Known rows, with every way that one mark hangs from another:
{A {M B {D R} S}}: [  9  11  12 -11  -4  15 -34   7 -14  -5  14 -15  19   6  23   9  -4  -6
  -8  10 -13  13   7]
{F {M A S}}: [ 12   1 -13  -9 -10   9 -24  -3  -8   2  15 -13   6   5  -2  -7   7   2
 -14  -2  -1   8  10]
{Z {L B}}: [ -6 -12  -7  -7  -1 -17  13 -10   2  -8   4   7 -11  -2  -7   2 -11  -1
   1   0   4 -13  10]
{R {D {M A B S}}}: [ 22   5   7  -9   0  13 -33   4 -11   0  12 -26  12  12  17   6   5   9
 -14   2 -12  -1   2]
{B {M A {D R} S}}: [ 23  -8   4 -12  -2  18 -35   7 -17 -15  17 -23  26  -3  12   4   8  -3
  -5   4 -15  17   3]
{A {M D}}: [  0   0   2  -9  -3  10 -12  14  -5  -8   3   2  13   3  12   3  -5  -6
  -1   6  -6  12   3]
{L B Z}: [ -8  -8  -1  -8   1 -13   8  -1  -1 -10  -4   5  -8   0  -9   4 -10  -1
   5   2   1  -9  11]
{D {M S}}: [ 12  -1   4   2   5  13 -13  -3  -8   7   4  -6   2  13   5  -3  -4   6
 -12   1   0  11   3]
{Z {L {B {M A}}}}: [  0 -19 -10 -15   0 -15   6  -7  -3 -23   7  -3   0  -3  -1   0   5  -1
   3   5   2  -7  14]
{Z L}: [-2 -3 -3 -2 -2 -8  4 -6  7  0  4  2 -7 -6 -3 -2 -5  1  2  3  4 -6  3]
{F {M A B {D R}}}: [ 18  13  -5 -13 -12  15 -34   7  -4  -3  22 -21  21  -4   8  12   7  -2
  -6  -3 -16  -5  10]
{R {D {M A}}}: [ 21  -2   5  -8  -3  15 -21  10   0  -1   7 -16   9   9  12   2   2   9
 -10  -8 -16  -5  -8]
{Z {L {B {M S}}}}: [ -3 -21  -2  -9   6 -10   6 -15 -13 -15   8  -1  -5   3  -2  -2  -4  -1
  -2  11   7   5  19]
{L {B M} Z}: [ -8 -15   4 -10   8  -9  10  -1  -8 -18  -5   3  -4   1  -5   3  -1  -2
   8  10   2  -1  17]
{R {D {M B}}}: [ 11   6  14  -3   5  13 -14   5  -3   4   4 -14   5  10  15  10   0   8
  -8   1 -11  -9   1]
{R D}: [  7  -3  10  -3  -3   8  -9   5  -2  -1   4  -7   2   2   6   3  -2   3
  -4  -2 -10  -5  -8]
{D {M A}}: [ 14   0  -4  -4   0   7 -12   4   2  -1   3  -8   7   7   6  -2   3   6
  -6  -5  -5   0  -1]
{R {D {M B S}}}: [ 16   5  15  -2   5  16 -24   0 -13   6   8 -18   6  14  16   6  -2   8
 -13   4  -9   1   3]
{Z {L {B M}}}: [ -6 -19  -2  -9   6 -13  15 -10  -4 -17   3   5  -7   0  -2   1  -2  -2
   3   8   4  -5  16]
{Z {L {B {M A S}}}}: [  5 -20 -10 -16   1 -13  -4 -11 -12 -20  12  -8   1   1  -1  -3   2  -1
  -2   7   4   3  16]
{R {D M}}: [ 14  -2  13  -1   3  18 -12   7  -1   4   3  -8   3  11  10   4  -5   9
 -10  -4 -13  -3  -7]
{S {M D}}: [ 10  -2   3   3  -4  12 -18  10 -15  -8  12  -4  17   2   2  11   1  -8
   1  -7   0  13  -1]
{Z {L {B {M A D}}}}: [  5 -23 -11 -17   1  -9  -3   2  -7 -26  12  -4  11  -7   0   7   1  -5
   6   6  -2  -1  16]
{M B}: [-4  9  2 -1  2 -5 -3 -2 -2 -1  2 -5  2  0  5  7  4  0  2  6  2 -5  7]
{B M}: [  0  -7   5  -3   7   5   2  -1  -6 -10   0  -2   4   1   4   0   9  -1
   2   8   1   8   6]

Rows:
[ 15   7  -2  -5   2   5 -25  -1  -8   0  10 -19  10  10  11   2   6   5
 -10   3  -1   4   9]	{D {M A B S}}
[ -3 -19   2 -12   9  -2   1   7 -12 -22   0   2   8  -4  -5  10  -5  -6
  10  12  -2   4  19]	{L {B {M D}} Z}
[ 21   8   1 -11  -7   9 -41   5 -13  -6  20 -26  24  -4  12  11   3  -3
  -4   2 -14   4   4]	{M A B {D R} S}
[ 14   7 -13 -11  -8  11 -35   3 -14  -2  21 -19  20  -1   4   6   7  -3
  -8   5  -3   8  18]	{F {M A B D S}}
[ -1 -22  -4 -10   6  -6   6  -2  -9 -20   8   4   5  -5  -2   8  -6  -5
   5   9   1   0  18]	{Z {L {B {M D}}}}
[  4  13  12 -12  -4  13 -25  12  -6  -8   9 -10  17   2  22  12  -2  -6
  -2   7 -16   4   5]	{A {M B {D R}}}
[  6   4   0  -2   3   4 -22   2 -15  -2  10 -11  15  -1   6   9  -1  -4
  -1  10   0   9  12]	{M B D S}
[ 15  12  13   0  -5  15 -30   8 -16  -8  19 -18  21   2  12  21   3  -7
   1  -6  -8   5   1]	{S {M B {D R}}}
[ 17   3  11   1  -8  19 -28  10 -14  -7  18 -12  20   2   7  15  -1  -7
  -2 -11 -10  10  -6]	{S {M {D R}}}
[  2 -17  -4 -16   3  -9  -9  -2 -15 -22   4 -11   4   2  -2  -1   4  -2
   1  10   1   7  18]	{L {B {M A S}} Z}
[ 19  13   6  -7  -1  10 -23   2   1  -1  11 -20  11   6  15   8   5   5
  -7  -5 -14  -9   1]	{D {M A B} R}
[ 21  11   5  -6 -11  12 -40  12 -15 -12  22 -25  28  -1  13  20   9  -7
   2  -9 -11   3   0]	{S {M A B {D R}}}
[ 10   9 -13 -12  -8   9 -25   8  -5  -4  17 -14  18  -4   3   9   9  -3
  -2   2  -5  -2  17]	{F {M A B D}}
[ 11  -9  -3  -8   2   5 -17  -2 -13 -13   7 -16  13   2   6  -5  14   0
  -4   7   0  16   7]	{B {M A S}}
[  2  10  -4  -3  -3   7 -17  -9 -11   7  12 -11   2   7   2   0   4   0
 -11   6   4   5  19]	{F {M B S}}
[ 15  11   3  -7  -5  21 -35  -2 -14   4  23 -18  16   1   7  10  -1  -3
 -11   3 -10   6  14]	{F {M B {D R} S}}
[  9  11  -1  -2  -7  -1 -22   5 -11 -11  13 -17  14   4   8  10  15  -4
   2  -6   3   2   4]	{S {M A B}}
[  9   6  -8  -9  -3  -1 -21  10  -5  -9  10 -14  20  -8   6  12   8  -4
   5   4  -5  -1   7]	{M A B D}
[ 25  -4   5  -7  -3  18 -31   6  -9   1  11 -21  11  12  12  -1   1  10
 -16  -5 -13   5  -6]	{R {D {M A S}}}
[  8   3  11 -11  -5  17 -21  14  -3  -7   8  -5  15   3  18   6  -7  -6
  -5   1 -17   8  -2]	{A {M {D R}}}
[ 19   2  11   0   2  19 -22  -5  -7   8  10 -14   4  12  10  -1  -6   6
 -16  -5 -10   7  -3]	{D {M S} R}
[ 10 -12   3  -3   8  13 -17   3 -20 -11   8  -8  18   0   5   3   4  -5
  -1  12   0  22  11]	{B {M D S}}
[ 16  11  14  -1   4  15 -25  -6  -9   7  11 -18   6  12  14   5  -3   6
 -13   1  -9   1   5]	{D {M B S} R}
[  9   8   5   1   8   8 -15  -5 -10   6   6 -11   4  12  10   2   0   4
  -9   6   1   6  10]	{D {M B S}}
[ 13   4  -8  -9  -3   1 -31   5 -14  -7  14 -19  21  -4   7   8   6  -3
  -1   7  -3   8  10]	{M A B D S}
[ 12 -21  -9 -15   4   2 -17   3 -23 -23  12 -10  21   2   2   5   6  -5
  -1   6  -4  14  16]	{L {B {M A D S}}}
[  1 -20   2 -12   9   0  -9   2 -20 -19   4  -3  10   0  -4   6  -6  -6
   4  14   1  13  21]	{L {B {M D S}} Z}
[  3 -18  -5 -18   3  -5  -8  11 -11 -27   4  -5  14  -6  -4   9   2  -6
  10   8  -5   2  17]	{L {B {M A D}} Z}
[ 19   1  -1 -10 -10  11 -28  12  -2  -7  14 -15  21  -7   7   9   1  -2
  -1  -7 -18   0  -5]	{M A {D R}}
[  8   6  -6  -4  -2  14 -26   0 -15   4  17 -11  14   1   2   7   1  -3
  -9   8   1   9  20]	{F {M B D S}}
[ 23  11   6  -7  -2  12 -35  -2  -7   2  15 -26  13   9  15   4   4   6
 -13  -2 -13   0   3]	{D {M A B S} R}
